Every row comes from one small tree of marks. Brackets hold a mark, then the marks that hang from it, in the order of their numbers. Every link used is in the known rows. Which tree was each row made from?
Known rows:
{j484 {j428 {j446 j650}}}: | -27.8 | -15.3 | -20.0 |  55.7 | -15.6 |  -8.6 |  15.0 |  10.5 | -22.4 |  20.7 |   3.4 |  19.1 | -16.7 |   8.6 |  -8.8 |   2.8 | -29.6 |  25.1 |  30.9 |
{j650 j233 j278}: | -27.0 |  -4.9 |   3.7 |   1.0 | -14.9 |   9.4 | -11.7 |  -7.5 |  32.4 | -26.5 |  18.0 | -37.2 |   1.9 | -24.5 | -11.5 |  24.2 |  19.8 | -37.3 | -20.1 |
{j278 {j428 {j446 j650}}}: |  17.1 |  -3.7 | -44.1 |  22.0 |  12.6 |  21.0 |  39.9 | -27.7 |  -8.4 |  15.7 |   6.7 |  35.3 | -33.7 |   4.6 |  20.7 |  -9.6 | -32.5 |  10.3 |  22.7 |
{j428 {j446 {j650 j233 {j278 j315}}}}: | -24.6 |  23.6 | -24.6 |  21.4 |  26.6 |  -3.5 | -22.5 |  -1.3 |  22.7 |  -8.4 |  11.7 | -34.9 |  20.4 |   4.6 | -22.0 |  46.1 |  -6.7 | -18.8 | -17.9 |
{j278 j315 {j428 {j446 {j650 j233}}}}: |  -1.2 |  12.4 | -27.8 |   3.9 |  26.1 |   4.4 |  11.5 | -23.5 |  -8.2 |   7.0 |   5.9 |  11.1 | -17.9 |  -8.7 |  -9.2 |  11.7 | -20.9 | -17.7 |  -2.8 |
{j446 j428 {j650 j233 {j278 j315}}}: | -17.7 |  17.5 |  12.4 |  23.5 |   2.4 | -18.2 | -10.0 |  20.8 |  27.7 |  -2.8 | -26.2 | -37.8 |  17.2 |   7.1 | -17.0 |  27.2 |  10.2 | -39.7 |  -6.8 |
{j810 {j428 {j446 j650}}}: |  12.6 |  -7.1 | -38.4 |  23.7 |  -3.1 | -11.0 |  10.0 | -15.9 | -27.1 |  10.3 |   5.9 |  42.2 |  -9.9 |  45.6 |  31.7 | -18.0 | -26.0 |  20.9 |  20.2 |
{j278 {j315 j810}}: |   7.7 |   8.9 |  56.2 | -20.9 | -25.6 |  -3.4 | -30.6 |  11.2 | -42.8 |  12.2 | -16.7 | -17.3 |   9.4 |  -5.0 |  12.4 |   5.7 |  -6.2 |   7.1 |  12.8 |
{j446 j428 {j650 j233 j278}}: | -13.5 |  10.3 |  -9.2 |  37.7 |   1.1 |  -8.1 |  11.1 |  12.9 |  39.5 |  -9.6 |  -9.9 | -24.3 |   0.0 |   6.4 |  -7.8 |  16.2 |  13.8 | -29.1 |  -6.0 |
{j428 j446}: |  10.0 | -19.3 | -25.1 |  15.8 | -21.3 |   8.8 |  14.6 | -18.2 | -36.1 |   6.7 |  20.7 |   1.7 |  -3.3 |  14.3 |  18.1 |   3.5 | -39.7 |   5.0 |  22.4 |
{j428 {j446 {j650 j278}}}: |  -4.1 |  10.1 | -35.1 |  33.8 |  10.4 |   6.1 |   2.2 |  -2.5 |  15.7 |   5.6 |   6.3 | -14.4 |  10.0 |  20.3 |   6.1 |  25.2 | -19.1 |   8.0 |   7.6 |
{j810 j428}: |  10.2 | -31.3 |  14.6 |  -4.7 | -46.6 | -11.0 |  11.4 | -14.3 | -39.6 |  -1.1 |  -1.2 |  37.7 |  -8.8 |  21.4 |  43.1 | -35.0 | -12.9 |   2.4 |  28.5 |
{j484 {j428 j446}}: | -22.8 | -29.6 | -10.3 |  35.0 | -35.1 |  -5.6 |  22.0 |   6.8 | -40.0 |  12.8 |   4.3 |  16.7 | -19.6 |   4.4 | -10.7 |  -1.3 | -37.8 |  18.2 |  32.3 |
{j278 j428}: |  14.2 | -29.8 |   7.7 |  -6.1 | -34.0 |  20.6 |  37.0 | -24.1 | -19.1 |   6.2 |   0.6 |  29.2 | -34.2 | -22.4 |  27.7 | -25.6 | -16.0 |  -5.1 |  26.5 |
{j650 j233 {j278 j315} {j446 j428}}: | -11.0 | -26.8 |  15.2 | -12.9 | -17.3 | -15.2 |  -1.7 |  16.6 |  -3.2 | -21.0 |  21.7 | -48.3 |  24.1 | -11.4 | -47.4 |   2.1 |   3.9 | -66.1 | -12.1 |
{j278 {j315 {j446 j650} j810} j428}: |  23.2 |  14.2 |  34.3 | -34.5 |  17.1 |   0.5 | -12.4 |   8.8 | -16.8 |  18.6 | -24.0 |  27.6 |   5.5 | -12.7 |  17.9 | -18.6 |  13.1 |  38.9 |   2.7 |
{j278 {j428 {j446 {j650 j233}}}}: |   2.4 |   2.0 | -52.9 |  19.2 |  27.1 |  20.2 |  34.4 | -32.2 |   6.1 |   3.2 |  23.2 |  24.7 | -41.6 |  -7.6 |  -2.1 |  -2.1 | -11.8 |  -4.5 |  -0.6 |
{j650 j278 {j446 j428}}: |   8.2 | -44.9 |  11.2 |   4.2 | -36.2 |  -1.1 |  27.9 |  15.2 |  -8.8 |  -3.7 |  15.8 | -22.3 |  12.1 |   9.7 | -15.2 | -22.3 |  -9.2 | -31.1 |  18.6 |
{j810 {j428 j446}}: |  19.4 | -22.4 | -25.8 |   5.2 | -22.4 | -11.4 |  17.5 | -19.7 | -42.9 |  -0.3 |   8.9 |  41.0 |  -9.0 |  41.9 |  32.7 | -23.6 | -37.7 |   7.4 |  20.8 |

Write each row's tree:
|   1.4 |  38.4 |  -6.1 |   9.8 |  29.2 |  -1.5 | -25.4 |  14.5 |   6.9 |  12.6 | -11.0 | -27.4 |  16.6 |  22.0 | -12.2 |  33.0 | -11.7 |  19.4 |  -8.7 | -> {j428 {j446 {j650 {j278 {j315 j810}}}}}
| -36.9 |  -6.1 | -32.6 |  57.2 |   0.2 |  -5.8 |  10.1 |   6.3 |  -3.9 |   7.9 |  20.5 |   5.7 | -20.2 |  -5.1 | -24.5 |  11.8 | -12.9 |  11.5 |   6.7 | -> {j484 {j428 {j446 {j650 j233}}}}
| -10.1 |   6.5 | -48.0 |  40.6 |  17.2 |   8.1 |   2.7 | -19.1 |   4.3 |  -4.3 |  34.5 |  -6.6 |  -7.2 |   3.5 |   1.1 |  20.1 |  -9.9 |  -0.7 |  -2.2 | -> {j428 {j446 {j650 j233}}}
|  29.6 |  19.2 | -23.4 |   2.4 |  17.3 |  -4.7 |  -0.9 |   2.8 | -23.4 |  16.8 |   0.9 |  33.0 | -18.4 |  42.7 |  22.0 | -17.7 |  -6.1 |  44.1 |   2.7 | -> {j315 {j810 {j428 {j446 j650}}}}
| -23.3 |  13.6 | -13.5 |  14.8 |  19.2 |  17.3 |  12.2 | -11.2 |  56.2 |  -9.4 |   5.7 |  -7.0 | -22.6 | -29.5 | -11.0 |  11.6 |  24.4 | -21.5 | -17.9 | -> {j446 {j650 j233 {j278 j428}}}
|  39.8 |  -9.4 |  25.3 | -15.9 | -19.2 |  -6.6 |   7.7 |  23.0 | -34.6 |  11.3 | -12.3 |  10.9 |  13.6 |  16.4 |  27.7 | -32.1 |  -0.9 |  37.3 |  14.7 | -> {j315 {j446 j428} j810}
|  18.2 |  12.0 |  21.5 |  -0.7 |   7.1 |   2.3 | -23.3 |  11.0 |  -2.0 |  11.2 |   4.8 |   8.7 |  18.5 |   3.3 |  28.4 | -19.2 |  29.0 |  64.1 |   5.6 | -> {j315 {j446 j650} j810}
|  23.0 |  12.8 |  17.5 | -27.5 |  -4.0 | -18.0 | -23.1 |   3.9 | -55.4 |  13.9 | -16.0 |  16.3 |   2.4 |  31.7 |  10.7 | -10.4 | -22.3 |  15.1 |   8.9 | -> {j278 {j315 {j810 {j428 j446}}}}
|  -1.6 |  -0.2 | -13.1 |  45.4 |  -6.4 |  -5.1 |  22.6 |   1.6 |   8.0 |   0.5 |   3.5 |  -5.0 |  -9.3 |   6.4 |   9.8 |   0.4 |   0.9 | -20.3 |  12.8 | -> {j446 j428 {j650 j233}}
|  16.5 |  11.0 |   2.4 | -14.1 |  26.5 | -14.8 | -25.8 |   3.5 |   7.7 |  -6.0 |  13.5 |  33.6 |   4.2 |   8.4 |  20.9 | -30.5 |  44.8 |  49.2 | -25.3 | -> {j315 {j446 {j650 j233}} {j810 j428}}
|  26.3 |  16.1 |  42.5 | -10.2 |  -1.8 | -20.9 | -22.5 |  32.2 | -31.0 |  18.5 | -31.0 |  -3.3 |  36.7 |  19.7 |  19.0 | -11.6 |   2.6 |  33.3 |  14.1 | -> {j278 {j315 {j446 j428 j650} j810}}
|   6.0 | -49.1 |  -7.2 |  11.6 | -28.8 |   0.1 |  29.4 |  -4.5 | -26.3 | -14.6 |  50.6 | -12.8 |  -6.6 |  -8.7 | -18.3 | -30.1 |   1.3 | -44.2 |   8.0 | -> {j650 j233 {j446 j428}}
|  -3.7 |  -5.3 |  14.4 | -18.6 |   8.7 |  -4.2 |  -3.7 | -12.6 |  -2.6 |  -2.8 |  -2.3 |  18.6 |  12.5 | -33.1 |   7.8 |  -9.7 |  16.2 |  -1.0 |  -0.5 | -> {j278 {j315 {j446 {j650 j233}}} j428}
|   6.4 |   3.8 | -37.9 |  17.4 |   6.9 | -13.2 |   5.5 |  -8.5 |   2.5 |   3.2 |  -2.4 |  24.7 |   1.9 |  45.2 |  16.7 |  -5.8 | -16.6 |  12.0 |   6.4 | -> {j810 {j428 {j446 {j650 j278}}}}
|  13.7 | -27.4 |  36.5 | -38.2 | -24.5 |   0.1 |   5.6 | -12.3 | -41.6 |   2.7 | -15.4 |  28.2 |  15.8 | -21.6 |  24.5 | -23.6 | -12.0 |   6.9 |  22.5 | -> {j278 {j315 j446} j428}
|  -1.7 |   2.6 |   4.0 |  35.6 | -15.7 |  -8.2 |  16.5 |  19.3 |  22.1 |   9.3 | -26.7 | -13.0 |   8.5 |  24.3 |  12.5 |   6.5 |  -5.7 |  -9.0 |  21.2 | -> {j446 j428 {j650 j278}}
| -27.2 |  45.9 |  24.5 |  -0.2 |  22.3 |  -0.3 | -46.1 |  18.0 |  41.6 |  -4.5 |  -5.7 | -44.8 |  14.5 | -16.2 | -22.9 |  37.0 |  34.3 |  -9.8 | -31.7 | -> {j446 {j650 j233 {j278 {j315 j810}}}}
| -11.8 |  -1.6 | -43.4 |  -6.1 |  17.1 |  19.8 |  24.1 | -25.5 |  32.9 | -19.5 |  13.0 |  -4.6 | -27.8 | -19.7 | -26.0 |  18.0 |  -4.0 | -32.8 | -27.8 | -> {j650 j233 {j278 {j428 j446}}}
| -23.4 |  28.9 |  37.1 | -28.3 |   3.7 |  -0.5 | -45.3 |  13.2 |  20.2 | -16.7 |  -7.3 | -51.1 |  13.1 | -24.4 | -29.9 |  37.8 |  29.2 | -25.6 | -35.5 | -> {j650 j233 {j278 {j315 j810}}}
|  -6.2 |   2.6 |  -1.8 |  14.0 |   2.5 |  14.4 |  17.0 |  -6.0 |  34.2 |   6.9 | -13.1 |   6.0 | -14.4 | -10.8 |  13.8 |   3.8 |   9.2 |  -0.2 |  10.4 | -> {j446 {j650 {j278 j428}}}
| -11.7 | -38.5 | -13.3 | -19.8 |   0.8 |  26.4 |  21.6 | -18.6 |  28.0 | -23.4 |  46.9 | -12.6 | -22.7 | -42.9 | -40.4 | -17.5 |  23.6 | -45.4 | -23.1 | -> {j650 j233 {j278 j428} j446}
|   5.0 |  -9.7 | -26.4 |  -7.9 |  -2.5 |  20.8 |  32.0 | -17.7 |   7.5 |   0.4 |  -7.1 |   5.5 | -21.4 |  -1.2 |  -1.9 |   4.0 | -25.8 | -11.2 |   5.6 | -> {j650 {j278 {j428 j446}}}
|   8.0 | -14.0 |  39.1 | -42.8 | -11.1 | -14.8 | -27.5 |  19.6 | -21.8 |  -2.6 |   4.7 | -13.7 |  21.5 |   9.3 | -24.4 | -20.9 |  15.9 |  -8.3 |  -5.3 | -> {j650 {j278 {j315 {j810 j428}}} j446}
|   7.5 |  30.4 |  32.3 |   9.0 |   1.4 | -15.9 | -13.8 |  36.5 |   8.6 |  17.6 | -47.6 | -27.4 |  15.1 |  25.2 |  -1.6 |  14.7 |   0.3 |   0.5 |   6.1 | -> {j446 j428 {j650 {j278 {j315 j810}}}}
|   0.2 | -13.7 |  37.8 | -42.7 | -17.1 |  -2.0 |  -3.8 |   1.2 |   0.2 |  -4.2 | -25.9 |   3.3 |  25.6 | -19.5 |   1.8 |  -3.7 |  -1.3 |  -7.5 |   3.0 | -> {j650 {j278 {j315 j446} j428}}
| -35.1 |  -2.8 | -18.6 |  51.6 |  -5.7 |  -9.2 |   8.2 |  19.3 |   6.1 |  12.2 |  -4.1 |  -2.9 |  -7.5 |   9.7 | -23.0 |  16.5 | -20.6 |  18.3 |  16.1 | -> {j484 {j428 {j446 {j650 j278}}}}
|  20.8 |   7.6 |  43.2 | -41.1 | -10.9 |  12.6 |   1.1 |  -2.5 | -34.5 |  15.6 | -27.1 |  14.0 | -22.9 | -19.5 |   9.2 | -14.9 |  -7.0 |   2.5 |  11.5 | -> {j278 {j315 j810} j428}
| -18.9 |  -8.8 |  -4.2 | -13.8 |  -2.9 |  22.6 |  20.2 | -17.5 |  38.3 | -21.9 |   5.4 |  -8.5 | -27.5 | -36.7 | -17.5 |   8.9 |  16.6 | -41.5 | -22.5 | -> {j650 j233 {j278 j428}}
|  30.0 |  -4.7 |  46.1 | -54.1 |  -4.1 |   2.5 |  -8.8 |   3.5 | -33.6 |  11.2 | -23.0 |  23.2 |   5.0 | -20.6 |  14.9 | -26.9 |   3.8 |  28.0 |   4.9 | -> {j278 {j315 j446 j810} j428}
|   5.2 |  -1.9 | -48.5 |  23.3 |  12.7 | -12.9 |   7.6 | -23.3 |  -6.5 |  -3.9 |  22.8 |  31.3 | -11.0 |  30.5 |  15.2 |  -9.9 | -10.7 |   5.3 |  -1.0 | -> {j810 {j428 {j446 {j650 j233}}}}
|  29.0 |   5.9 |  13.6 | -12.6 |  10.7 | -13.4 | -19.3 |  11.2 | -14.0 |   9.4 |  -5.4 |  43.7 |  10.4 |  24.2 |  38.1 | -44.5 |  29.9 |  67.8 |   4.3 | -> {j315 {j446 j650} {j810 j428}}
|   1.4 |   1.3 |  -2.5 | -19.0 |  -4.0 |   5.5 |  11.7 |  -8.9 |  -5.1 |   1.7 | -21.9 |  -7.3 |  -1.0 |   0.7 | -10.8 |  16.3 | -31.8 | -24.2 |   3.0 | -> {j650 {j278 j315 {j428 j446}}}
| -13.5 | -31.1 |  38.3 | -19.2 | -31.1 |  -3.7 | -20.5 |  10.3 | -15.6 |  -6.4 |  19.3 | -39.9 |  35.7 | -13.6 | -22.4 |   2.2 |   1.0 | -32.1 |   7.8 | -> {j650 {j278 j315} j446}
|  25.4 |  -2.5 |  51.1 | -47.0 | -18.6 | -24.9 | -33.7 |  13.5 | -50.8 |   5.8 | -19.9 |  25.0 |  31.6 |  14.4 |  28.2 | -29.5 |   8.8 |  36.4 |   4.0 | -> {j278 {j315 j446 {j810 j428}}}
| -10.1 |  -1.5 | -10.4 |  -2.6 |  20.4 |   7.5 |   1.0 |  -8.9 |  47.8 | -17.1 |  10.1 |   3.4 |  10.2 | -27.4 |   0.3 |  -4.9 |  38.2 |   4.8 | -19.0 | -> {j315 {j446 {j650 j233 {j278 j428}}}}
|  -4.6 |  29.6 |   9.5 |  -8.9 |  33.4 |   3.6 | -37.9 |  16.5 |  47.8 | -13.3 |   7.2 | -19.6 |  22.4 | -13.8 |  -6.8 |  11.4 |  56.1 |  36.9 | -38.2 | -> {j315 {j446 {j650 j233 j278}} j810}
| -15.7 |  -6.6 |  18.7 | -41.4 |  -0.5 |   1.5 |  -9.9 |  -6.9 |  24.5 | -25.5 |  -5.0 |  -9.3 |  16.9 | -37.3 | -19.3 |   9.1 |  22.5 | -29.0 | -29.1 | -> {j650 j233 {j278 {j315 j446} j428}}
| -16.5 |   6.0 | -17.9 | -20.8 |  14.2 |   7.6 |   0.6 | -16.4 |  19.8 | -16.7 |  -3.9 | -17.6 |  -6.6 | -20.8 | -33.8 |  31.4 | -11.4 | -46.9 | -29.0 | -> {j650 j233 {j278 j315 {j428 j446}}}
|  19.5 |  22.2 |  13.0 | -19.7 |  28.2 |  10.7 |  -6.9 |  13.1 |  32.9 |   5.0 | -15.0 |  13.8 |   2.3 | -11.9 |  11.7 | -13.7 |  34.9 |  51.1 | -11.4 | -> {j315 {j446 {j650 {j278 j428}}} j810}
| -18.9 |  15.8 | -46.1 |  32.2 |  26.6 |   7.0 |  -5.9 |  -7.3 |  34.6 | -11.3 |  24.0 | -25.2 |   3.2 |   6.0 | -15.6 |  36.2 |   0.0 |  -7.9 | -22.1 | -> {j428 {j446 {j650 j233 j278}}}
|  11.5 |  20.8 |   2.8 | -37.3 |  17.0 |  12.0 |  -2.1 |   4.6 |  -1.4 |   7.3 | -28.5 |  -6.8 | -11.4 |   1.1 | -19.9 |  17.3 | -17.4 |  -3.1 | -11.4 | -> {j650 {j278 {j315 j810} {j428 j446}}}
| -30.5 |  15.0 |  -4.3 |  28.4 |   9.2 |   6.2 | -15.8 |   0.0 |  49.4 | -15.4 |  14.1 | -30.6 |   5.1 | -17.9 |  -6.8 |  27.2 |  29.0 | -17.3 | -18.7 | -> {j446 {j650 j233 j278}}
